What can hang from each mark:
N: M V
V: J N S
M: J N
U: J
J: U V X
X: C J S
S: V X

Each row was made from one small tree. The marks that hang from a mark follow it in brackets, in alphabetical order. Every link used is in the known rows. Write each row's tree.
Known rows:
V{J{U X{C}} N{M} S}: [-63  -4 -21  31 -14   6  16  11  46  26   0  32 -10  43  56 -61  17  11
   8 -27  -2  45  42  -2 -14 -31 -25   5 -21 -40 -17   1   0   1  12   5
 -16   0  61 -11 -21 -33  87  29  13 -22   7  38  30  15  -6 -33  -1 -31
 -47  21  20   2 -48  13 -18 -15 -11  16   9]
U{J{V}}: [ 29  24  32  11  -1 -12   1  -7 -31 -32   9 -35  -8 -24 -37  29   7   6
   7  19 -26 -17 -44  12  37  28   5 -15   6  21 -31 -11   3 -41 -17 -18
  -6   3  11   1  37  22 -60   2  14  48  16  11 -28   4  35  20  40  21
  21  10 -13 -20  31  16  25  33  32 -39  40]
S{V X{J{U}}}: [  8  25  23 -51 -15 -25   6 -16  17  15  -6   0   6 -14 -53  26 -20 -38
 -18   9  -8  -9 -31  24  21  13  51 -22 -30  29 -32  12  28  48  12   6
 -11  -2 -42  29  57  14 -47 -23 -73  32   5  23 -19 -14  -3  24   2  34
  29   0 -17   3  19 -16  15 -14  -9 -12 -31]
S{V{N} X{J}}: [ 23   6  16 -59 -10 -21  -8 -23 -25 -23  22  18   6 -22   0  35 -27 -40
   6  -7  18   2 -10  37  10 -22  20   1 -32  -1 -32  47  21  62  -1   7
  32  25 -71  11  -5  17 -28 -32 -42   4 -17  13 -41 -25 -13  16 -33  20
   9 -25 -12 -22  33 -36  -7  17  -2 -10 -25]
X{C}: [-20 -21   2   0 -30 -30 -28 -59 -29  37 -22 -31  37  24   7   2  11  -4
 -41  33   4 -51 -23  23  17  54 -11 -17   1  22   0  -5 -19 -11 -52  10
   7  -8 -14  -7  23  13  29   4   7 -15  12 -45 -42  -4  39   7  11  35
  26   1  -5   8  26   9  12  10  11  -7 -22]
M{J{X} N{V{S}}}: [  6 -16  33  -7 -13  28   7  56  -7  12  43   1  -3  -2   0  16  27 -35
 -20  28  10  -9  39 -48 -28 -41 -20 -31 -13   2  38  57 -28   1  31  -7
  38  20 -33   0 -20 -30 -37   1  17  -6 -26 -19   1 -28  45 -20 -30 -22
  21 -22  23 -30  -3  -3 -19 -25  -3  -5  38]
J{U V}: [ 15  33   3  38 -13  11  15 -18  -5   7 -37   3  -2 -21 -52   2   7   3
 -23  -7 -16 -27 -45 -10  28  44  27   3  11  20  -5 -13  38 -19 -14 -15
 -21 -14  27  23  43   9 -88 -15 -25  52  -1  31   3  32   0 -19  65  16
   5  26 -19  25  10  16  31  28  21  -6  12]
M{J{U V{S} X{C}} N}: [-31   4  22  22   2  34 -33  22  58  20 -10   6  -8 -38 -33   0 -10 -17
  -5 -22 -13   2  20 -61 -44  10 -19  -1  16  -8  32  28  14 -30  14 -16
   4  27   5   0  -6 -20 -34   2   9 -13 -36 -12  44  -4  19 -52 -21 -22
 -25  32  40 -16 -43  -9  12 -27   3   8  -2]
M{J{V X{C S}} N}: [ 33 -27  17 -16  21  20 -55  20  -4  -6 -26 -16  18 -60 -13  24 -25  21
 -16   3  -2   2  18 -45 -52  37 -49 -12  30   9  16  12 -15   4 -10  -2
  18  13 -58 -21 -32   4  -1 -14  19 -29 -46 -46  31 -25  -4  -8 -60 -32
  28  11  20 -15  -8   2  -9  -2  -1  17 -23]
X{C J{U V{N S}}}: [-24   5   2  19   6   4 -36 -13  42   2 -30  -1 -17   2 -36 -12  -5 -18
  12 -31 -15  31 -14 -16  13  15  19  31  -3 -27  11  -4  31 -47 -26  -9
  19  32  14  19   5  -8  13  28  11   5   9 -19  12  25 -11 -30  21  22
 -68  24  22 -33 -26 -28  10   9  -3 -12  -4]
M{J{V}}: [ 21  14  27  -4   5  12 -19  35  -7  -9 -26 -22 -20 -31 -28  13  -7 -21
 -25  12 -33  -8 -21 -10  -8  24  -4 -27  13  24  11 -15   7 -21 -23 -20
   4  -6 -23 -12  20  21 -65 -39   5  57   4  -7 -13  12  -4  -6  27  30
  28   1 -18   5  21  24  16  28  45 -21  16]
V{J{X} N S}: [-17   1  23  22 -29  -1   0  -9  -9  38  20  53   5  11  46 -33  33 -10
  -4 -13   3   7  33   4  -9 -51 -49   1 -31 -30 -32  54   5   2   6 -16
  13  24  22   4 -18 -19   9   4  10  41  -6  38 -11   1   6 -35 -10 -24
 -34 -31  13 -24 -61  39 -30   4  23 -27  17]
N{M{J{X}} V}: [ 29 -24  13 -29 -30  18  47  98 -18 -12  25 -27 -24  13  31  -1  -2  20
 -35  56  12  13  17   0   2 -17  -9 -42  25  45  13 -33 -43  17  13  -2
  -1 -38  -9 -28 -15   3  -8 -14 -10  -4   2  -3   3 -21  -9  48  -9  -7
  81 -42 -17   9  41   6 -17  -7  -8  26  39]
U{J{V{N} X{S}}}: [ 42  13  12   5  19  -2  -2   3 -43 -52  24  13  12 -51   3  39  -3  38
  47 -18   3  10   3  -1  14  -8 -39  18   7 -11 -38   3   6 -10   6 -41
 -13  11   3  -1  -4  20 -43  -9  19  20 -27  22   3 -17 -11  18 -25 -27
   1 -18 -13 -26   2  16 -27  33  -1 -23  22]
V{J N{M} S}: [-28 -20   7  23  11   0  24  -4  -1 -17  26  21 -22  51  64 -59  35 -28
  12 -11  -7  46  22  17 -13 -68  -2  23 -42 -38 -17  16   2   1   0   8
  28  -3  33 -16 -26 -33  67  16  38  20  28  34 -18  27   2 -37  16 -13
 -35  -6  -9  12 -16  17 -29  10  29  -6  40]
M{J{U X{C}} N{V}}: [-15   6   7 -17  -3  37   0  57  34  26 -12 -20  19  -7 -23  30 -25   3
 -35  18 -18 -13  21 -46 -15  31 -27 -46  14  20  28   0 -16  16  27  10
   9 -14  -9  17   0   8 -32   5 -18 -48 -43 -14  35 -27   9 -22 -28 -24
  37  49  40 -12  18 -17   0  -6 -14  38  11]
U{J{V{N S} X{C}}}: [ -1   9  -4  26  -1  -5 -36 -14 -11 -15  40   0  -3 -29  15  14  10  23
  39 -20   6   2   4   3  14  -9 -42  11   7 -31 -12  25  -2 -47 -12 -16
   6  36  26 -11 -27   4  -5  26  40 -23 -16  -9   2 -14  34  -3 -20  -5
 -43  -8  45 -57 -26   2  13   2   0 -41  24]
J{U V{N S{X{C}}}}: [-22  26 -46  32  49   4 -30 -74  10  -2  -2  41  19  -1   2  25 -17   0
  40 -57  18 -37  -9   4  -3 -14   8  36  -5 -36  23  24  35  -6   9   5
  -2  24  27  26 -21   0 -18  -2  14 -26  -4 -10  10  35 -14 -57   5   1
 -82  27  23  -1 -33 -12  30   0   9   5 -29]
J{U}: [-22  15  18  20 -23  -7  26 -40   5  32 -22   5  21  17 -30  -5  23 -20
 -33  12 -10 -34 -21  -3  26  46  20 -23  -6  24 -24 -14  25  -8  -7 -14
 -26 -27  24  23  69   6 -52 -11 -25  47   8  29 -22  11  26 -17  56  27
  16  24 -42  39  19  11  11  14  12   0   9]
J{U V{N} X{C S}}: [ 16  11 -26  22  10  18 -31 -36  -5   2 -34  26  17 -37  -8  14 -19  51
  23 -43  17  -9   7 -14   0  35 -35  23  34 -17   3 -14  17   0  -1  -7
 -31  -8   7   0 -21   8 -24  -2  -5 -21 -44  -3  29   1 -25 -13  -8 -20
 -18  21   9   2 -30  10   3  15 -26  23 -33]
X{C S}: [  2 -34   6   6   6 -31 -36 -60 -34  34 -30 -35  46  16  10  -3  16  17
 -28  25  14 -34 -13  19   3  44 -10   5  -3  17   7 -19 -35 -11 -33  17
  -5 -19 -36 -13  17  16  59   7  30 -26  12 -63 -41  -5  28  34  -2  20
  24 -13 -15  19   4  15 -11  11 -10 -11 -42]
V{S}: [-15 -16  24  31 -31 -21  -5 -49 -19  30  18   2   8  32   0 -21  45 -37
 -19  19  18 -37  -6   7  13  -3  15   7 -18   1   0  21 -13 -21 -16  -7
   6  11  -1  -3  31 -18  -5   8  26  36  24 -15 -49   9  53  -4  44  26
  -2 -41 -25  10  -7  21  -6  -4  18 -36   6]

Write each row's tree:
[-14 -22 -27 -25  41  -5   1  37   1 -10  27 -41 -10  49  50  -5  -5  -4
   5  30  11 -12  22  16 -27 -45  18 -13  -7  17  59 -21 -60   7  15  41
  19  -7 -18 -15 -35  -2  83  16  28 -69  41 -65 -18   2   0  30 -38   1
  14 -30  12   8  18 -16  -2 -37   4   1   0] : N{M{J} V{S{X{C}}}}
[-24 -20 -29 -24  13 -21  29  20  24  12  11 -37   4  62  -6 -12 -20   4
   5  33  18   8   8  10  16 -19  66  -4 -12  11  35 -28 -36  -1  18  46
  -4  -4   9  22   1 -13  83  49  -6 -53  64 -40   1   2  -5  37 -14   7
  -2  -7   8   6  11 -35  12 -42 -43  13 -12] : N{M V{S{X{C J{U}}}}}
[ 21   7   0  -3 -22   5  39  28 -31 -70  48   3 -14 -29  28  12  -6  36
  40   8   4  24   0   6  21 -20 -13   9  29 -14 -46   4   0 -15  -1 -29
  -1   0  41 -25 -18  11 -37   3  11   5 -22  44  24 -26 -17  20   8 -24
  15   0 -18 -14  40  -7  -9  36   4   6  51] : U{J{V{N{M}} X}}
[ -7  21 -13   3  38  26  29  26  40 -18  12  16 -29   4  -9  -4 -12 -23
  17  -3 -17  13  17 -22 -33 -39  38   7   2   0  29 -29   8 -11  36 -10
 -26  -5  32   3  10 -18 -19 -23  -4  34  30  21  24  30 -35 -19  22  -4
 -16   0 -22  43 -13  -9   1 -26  23   6  14] : N{M{J{U V{S{X}}}}}
[ 27  23   4  28 -50  20  24   0  -3  23 -19  32   4 -35 -54   6   3  21
 -20   6   1 -26 -25 -18  28  44  -3  -3  31  17 -24  -3  32 -11   6 -22
 -37 -13  25  11  33  11 -99 -25 -35  53 -26  37  24   4   5  -5  40   6
  19   8 -10  16  -7  32  34  15  -8  15   3] : J{U V X}
[ 16  20  30  41   4 -20  -6  -3 -16 -19  32 -28 -19  -8 -30   7  35 -18
  24   8 -23  -8 -33   3  27  -7  16   5  -4   0  -3   4  -9 -61 -10 -17
  -2  23  19   6  38   2 -34  23  45  46  17   4 -29  16  54   5  42  19
 -19 -13   0 -28  -6  14  15   1  29 -71  45] : U{J{V{S}}}
[-14 -15 -39 -35  17   9   6  -1  21 -39 -19 -11   5   6  -4  10 -58  26
  23  -8  -1  21 -13   5  -2   9  36  19  14 -12 -16 -18  32  12 -14  17
  -1   3   7  15 -13  15  22   2 -29 -30  20   0  28   0 -67  -5 -17   0
 -18  38  -7  10  33 -45  11  20 -16  43 -16] : S{X{C J{U V{N{M}}}}}
[-46  33  11  45  23  11   7 -27  42  28 -18  45  -5  33  21 -34  37 -39
  11 -39 -30  25  18  -5  -5 -30  -6   1 -46 -43 -22  23  39  -4  17 -14
  -8   3  54  34  26 -21  -2   7   6  55  14  59  -5  35   6 -75  41  -6
 -68  30   1   0 -53  19 -10   5  35 -26  23] : V{J{U} N S}
[ -6 -39 -13 -10 -17   4   5  81   2  19  26 -39 -25  36  41 -27  12   2
 -20  34  10  12  33   0 -17 -25 -19 -23  22  18  65 -30 -76 -13   4  19
  13 -17  -7 -39 -36 -13  72  30  21 -54  14 -60   8 -16  16  48 -24  -7
  34 -40  23 -11   2   0  -8 -46 -17   4  18] : N{M{J{X{C}}} V{S}}
[ 27   9  45 -22  -6 -33  -5   2  17  14 -28 -12 -16 -14 -65  -5  18 -34
 -15   4 -16  32 -27  11  18  27  34   0 -26  25 -12 -19   8  20  -9  -4
 -23 -23 -54  20  48   1  -8  -2 -39  43   0  12 -21  -1   7  47  14  33
  30  -6 -29   3   2  -8 -16 -18 -20 -18 -27] : X{J{U} S{V}}
[ -3  11  -1 -11 -15  25  68  99  25   2   1 -14 -23  19   2  -5  -2  15
 -29  36 -12  19  15 -18   4  -8  -4 -43  26  41  15 -47 -24  13  30 -11
 -36 -45  24  -6  14  -3 -27  -8 -32   9  -3  27  28  -5 -21  29  18 -15
  67  -1 -14  28  38  -1  -6 -15 -14  36  39] : N{M{J{U X}} V}
[ -8  -8  32  25 -46 -20   7   1  -8  67  18  17  -6  15  13 -45  38 -17
 -32  26  -8 -13  13   1  -8 -21 -25 -15 -21  -5 -30  32  -8  -5   5  -6
 -11  19  13   0  18 -16  22   7   6  53  16  18 -17  -2  43  -6   4 -11
   5 -44   4 -11 -62  58  -8 -17  16 -41  14] : V{J{X} S}
[ 48  -9  51 -41 -16 -47 -17   0 -33   8 -16 -27 -14 -18 -45   1  14 -32
 -18  22  -5  26 -23  23  17  23  37   5 -16  35  -3   1 -16  26 -22   3
  10 -13 -93  -5  21   3  21  -8 -21  29   6 -15 -38 -14  15  65 -11  36
  54 -41 -23 -12   8  -3 -23  -9 -14 -29 -27] : X{J S{V}}
[ 16  -5 -24   8 -33  12 -36 -29 -38  -6  -8  15  14 -34  14  15 -18  42
  -5 -12  20 -30 -10   5  15  35 -49  11  40 -11  -5  25  16  -1 -31  -2
  21  14  -7 -19 -35  24 -29  -9   2 -27 -41 -14   8 -10  -9 -15 -13  -8
  -9   1  22 -24   9   4  15  38  -2  11 -15] : J{V{N} X{C}}
[-16  37  -1 -18  24  16  26  41  44 -50 -15   7 -50   5  17  -4   8 -54
  10 -39 -28  62  14   7 -17 -18   8 -16 -11  -4   3 -21  29  41  12 -18
   2 -46  -3 -22  -2  -6 -34 -36 -31  14 -31  51  16   2 -30 -10  26  13
  10  39 -22  27  32 -38 -28   3  24  22  21] : S{V{N{M{J{U}}}}}
[  7  13  10  -1 -25  30  43  77  31 -16  -9   5 -38 -27 -15 -16 -13  17
 -14  14 -24  22   6 -24 -18   7   2 -20  41  27  -5 -45   7 -13   6 -32
 -48 -30  28 -13  18  -3 -55 -25 -33  50  -7  43  51  -6 -35  12  28 -11
  40  15 -21  39  11   7   2   1   3  30  26] : N{M{J{U V X}}}
[-10  15 -35  35  23  -8 -16 -61  20  22 -15   8  18   1 -30  13  -9   7
   6 -17   5 -58 -22   0   0  13  20  18  -4  -4  30   7  25 -18   7  24
 -17  20  16  26  16   4  -7  -2   6 -12  20 -25   3  33  11 -24  22   9
 -44  10  14  11 -34   5  42 -18   3  -6 -35] : J{U V{S{X{C}}}}
[-13   8 -17 -32  24   2 -27 -35  10 -17 -38   6  31 -23 -29  32 -62  15
   6 -21  -5  -6 -14   3   5  32  14  14   4  -9 -25   6  51   3 -15   5
   1  25  -1  38   0  28 -24  -7 -33 -14   8  -2  12   5 -49 -24 -16  10
 -39  35  10 -11  14 -33  22  28 -15  13 -28] : S{X{C J{U V{N}}}}
[ 11  24 -15   5   0 -10 -23 -31   5  21 -30  27   6 -25   4   8  10  15
   9 -50  17   4   9  12   3  25 -37   8  -3  -8   6  10  11  46   7   1
 -20 -19 -34  -8 -20   0   0  -4 -26 -35 -61  10  19 -16   2  15 -27  -3
  -4  19  11  -2 -23 -13 -14 -16 -38  19 -50] : J{U X{C S{V{N}}}}
[-69 -38 -24 -30  16  -9   4 -32  34  -6  19   9  17  55  26 -22 -17 -16
  24  -3  17  28  31   8  -6 -29  39  27 -28 -34 -12  -8   6   6   6  16
   4  16  21  21  -4 -16  78  31  -6 -35  38 -15   6   1 -25  -3 -21   0
 -52   0  -9  12   5 -52 -21 -13 -18  23 -19] : V{N{M} S{X{C J{U}}}}
[  9  10 -14 -19  -9 -35 -33 -60 -40  13  -2  -6  28  -7  10  29  -9  -9
 -30   5  19 -65 -36  41   6  23   1 -12 -15  21   9  28  -5  54 -15  33
  24   1 -60  -1  -7  26   8 -28 -19 -37 -11 -35 -41  -8  37  31 -23  30
  28 -10  10  -4  14  -4  25 -14   2 -14 -61] : S{V X{C}}
[ 15 -11   6  17 -10   7  10 -15 -32   1  35  -3  14  27 -10  11  43 -40
 -15  11  25 -26  -7 -21  12 -33  22  10 -26  -6  44  55 -18   1  18  23
  64   7 -18  14  -5 -38 -24  29  42 -19  -6 -24 -32  -2  65 -31   8 -14
   3 -10  12 -15  21 -11 -10  -3  -1  -2  34] : M{N{V{S}}}
[  4  -5 -43  15  32   0 -48 -72 -26 -12  12  25  25   0  28  24 -16  -1
  26 -37  31 -43  -7  16  -3 -24 -11  34  -6 -32  22  48  12  -4 -11  16
  34  40  -3   4 -43   9   8   1  28 -39  -1 -33 -20  22  -2 -39 -19   1
 -61 -18  24 -16 -17  -6  20   8  11 -15 -36] : J{V{N S{X{C}}}}
[-23  10 -41  13  40  -5  36  22  29  25  -8 -17  -3  68  33 -20   2  11
   1   2  -3   2  -2  19 -17 -35  35  -5 -24  -1  33 -27 -23  16  38  59
  -1 -21  47  21 -11 -10  95  43   7 -50  59  -7   1  35  -6  -8  -7 -23
 -20  18  31  12 -23   8  19 -42 -11  11  -5] : N{M V{J{U} S{X{C}}}}
[ 48 -33  14 -16  -1   9  14  64 -19 -26  -1 -12 -31 -35   4 -19  -4  25
  -5  24   1  29  20 -16 -32  -6 -17   1  43  34  10 -47 -32   0   3 -21
 -29 -24 -26 -42 -18   1   5 -25   4  22  -3  -3  28 -14 -37  49 -15 -13
  54 -36 -28  29   2  26 -24  -5   0  22   8] : N{M{J{V X{S}}}}
[ 26 -23 -19  -2  22  -7  -7  12 -33 -61  22 -22  -3 -22  36   4 -14  68
  56  -7   7  32   9  13   4  -1 -32  30  30 -17 -17 -29 -19 -13 -19  -4
  -2 -13   7 -29 -47  22  52  22  43 -55 -14  -4  20 -22 -23  44 -40 -30
   8   1   2 -10  17  -8 -27  21 -18   7   1] : U{J{V{N{M}} X{C S}}}
[ 28 -34 -18 -50  -1  -5  25   1 -35 -67  12  10   0  -7   8  20 -45   5
  19  11  21  16  -2  14   3 -29  34  26   7  -7 -39  14  17  22 -14   5
  28  17 -18  -1 -28   0  -2 -18 -15   8  26  10  -2 -10 -63   7 -21  -1
   2 -15 -36  -2  49 -32 -12  39  -6  27   8] : S{X{J{V{N{M}}}}}
[-26 -15 -21  13  11   2  22   7  29  15 -27  16  10  23  52 -48  -1  46
  10 -21  -6  48  35   3 -18   0 -39  -2  -6 -24 -32 -38   2  32  11  12
 -32 -26  41  -9 -25  -7  96  17  -3 -30   1  33  40   1 -41  -7 -28 -42
  -7  33   6  30 -38  14 -35   5 -19  41 -20] : V{J{U X{C S}} N{M}}
